In the rows, 128 means zero.
Known rows, with every way that one mark hangs from another:
V{H N P S W}: [104, 116, 97, 122, 214, 140, 99, 143, 144, 157, 133, 108, 82, 120, 170, 123, 119, 202, 84]
R{V}: [124, 133, 123, 129, 115, 128, 126, 114, 119, 113, 121, 116, 131, 124, 107, 129, 146, 120, 141]
Y{V{S W}}: [130, 137, 116, 135, 154, 129, 105, 120, 132, 124, 135, 128, 99, 126, 141, 132, 135, 167, 108]
Y{V}: [131, 128, 125, 122, 120, 117, 115, 129, 119, 119, 120, 133, 123, 138, 128, 132, 143, 128, 129]
Y{V{H N S W}}: [119, 123, 108, 125, 193, 130, 89, 129, 136, 135, 132, 118, 81, 126, 158, 128, 128, 190, 96]
R{V{H N S W}}: [112, 129, 107, 131, 188, 140, 100, 113, 137, 129, 132, 102, 89, 111, 137, 125, 132, 180, 107]
G{V{P}}: [122, 114, 112, 118, 128, 126, 124, 148, 133, 125, 121, 146, 125, 142, 124, 122, 137, 145, 119]
H{V{N P S W}}: [119, 122, 94, 139, 161, 137, 107, 142, 135, 155, 124, 126, 98, 122, 156, 131, 136, 188, 86]
G{V{S}}: [122, 129, 120, 128, 137, 140, 114, 126, 136, 116, 134, 140, 110, 135, 121, 121, 131, 163, 114]
G{V{H}}: [121, 119, 124, 126, 143, 126, 114, 131, 140, 114, 123, 143, 108, 132, 124, 113, 124, 148, 119]
C{L V{H N P S}}: [120, 116, 95, 114, 155, 153, 106, 133, 122, 131, 139, 105, 101, 143, 152, 128, 137, 180, 105]
H{V{N W}}: [138, 121, 108, 145, 143, 128, 117, 136, 136, 144, 121, 138, 110, 117, 143, 133, 129, 159, 105]
G{V{H P}}: [112, 113, 112, 117, 148, 123, 115, 145, 137, 123, 118, 140, 110, 139, 131, 112, 131, 154, 113]
G{V{H N P S W}}: [110, 110, 95, 120, 200, 139, 98, 148, 149, 142, 132, 132, 83, 129, 154, 118, 122, 206, 87]
L{C{V{N P W}}}: [99, 116, 113, 106, 160, 129, 139, 133, 130, 139, 129, 129, 114, 133, 126, 132, 129, 171, 102]
C{V}: [128, 126, 125, 127, 108, 127, 130, 115, 118, 110, 129, 132, 127, 127, 115, 123, 130, 135, 137]
P{V{N S W}}: [143, 126, 106, 127, 172, 145, 96, 123, 130, 127, 134, 115, 104, 129, 152, 139, 125, 189, 104]
H{V{N P S}}: [110, 120, 100, 129, 142, 135, 105, 143, 123, 149, 118, 121, 109, 132, 149, 129, 144, 171, 97]
H{V}: [131, 132, 123, 144, 105, 123, 123, 125, 126, 126, 116, 137, 124, 124, 126, 125, 139, 129, 120]
L{C H{V{N W}}}: [105, 135, 126, 125, 176, 125, 142, 111, 154, 142, 123, 125, 107, 130, 111, 132, 139, 156, 84]
P{V{H W}}: [144, 130, 119, 132, 160, 127, 105, 115, 135, 112, 122, 121, 106, 122, 143, 125, 120, 161, 115]
R{V{H P S W}}: [103, 136, 104, 131, 175, 135, 107, 115, 135, 127, 126, 102, 93, 113, 134, 119, 139, 172, 107]

Rows:
[86, 122, 123, 93, 166, 126, 148, 116, 134, 132, 125, 114, 121, 147, 102, 129, 144, 152, 103] -> L{C{V{N P}} H}
[130, 128, 107, 145, 130, 122, 124, 137, 134, 141, 116, 137, 115, 118, 140, 126, 136, 151, 104] -> H{V{P W}}
[93, 140, 133, 115, 133, 135, 136, 103, 124, 113, 136, 122, 113, 134, 108, 123, 133, 160, 110] -> L{C{V{S}}}
[115, 107, 101, 119, 199, 129, 110, 152, 143, 157, 125, 119, 98, 121, 164, 125, 118, 176, 98] -> V{H N P W}
[121, 106, 115, 117, 162, 129, 108, 143, 138, 126, 123, 140, 105, 136, 134, 119, 122, 161, 115] -> G{V{H N}}
[92, 133, 137, 112, 139, 122, 138, 107, 127, 112, 126, 124, 112, 131, 109, 115, 127, 146, 116] -> L{C{V{H}}}
[94, 124, 117, 102, 185, 127, 148, 114, 144, 136, 130, 119, 111, 137, 108, 130, 136, 167, 94] -> L{C{V{N P W}} H}
[114, 124, 110, 131, 208, 143, 99, 128, 147, 145, 140, 112, 80, 114, 161, 123, 113, 196, 92] -> V{H N S W}
[133, 116, 102, 109, 143, 145, 132, 128, 128, 131, 134, 113, 128, 152, 124, 139, 148, 145, 116] -> C{L{H} V{N P}}
[88, 149, 121, 127, 177, 129, 139, 104, 154, 139, 125, 117, 99, 131, 113, 124, 146, 171, 73] -> L{C H{V{P S W}}}
[101, 114, 103, 108, 178, 126, 88, 144, 122, 140, 121, 110, 93, 142, 159, 125, 142, 179, 100] -> Y{V{H N P S}}
[116, 139, 119, 141, 188, 138, 108, 114, 148, 131, 140, 115, 84, 110, 149, 118, 114, 180, 97] -> V{H S W}
[158, 130, 112, 139, 118, 146, 134, 116, 131, 115, 144, 133, 122, 128, 128, 137, 129, 145, 125] -> C{L V{W}}
[116, 132, 106, 132, 171, 139, 117, 133, 139, 144, 137, 120, 103, 120, 150, 128, 126, 178, 97] -> V{P S W}
[143, 122, 113, 118, 137, 147, 133, 114, 132, 120, 139, 116, 126, 146, 115, 140, 142, 138, 122] -> C{L{H} V{N}}
[113, 137, 103, 132, 154, 138, 116, 117, 129, 129, 129, 109, 110, 117, 127, 129, 145, 164, 113] -> R{V{P S W}}
[140, 128, 119, 129, 118, 141, 124, 114, 125, 108, 135, 122, 117, 135, 128, 124, 131, 137, 128] -> C{L V{H}}
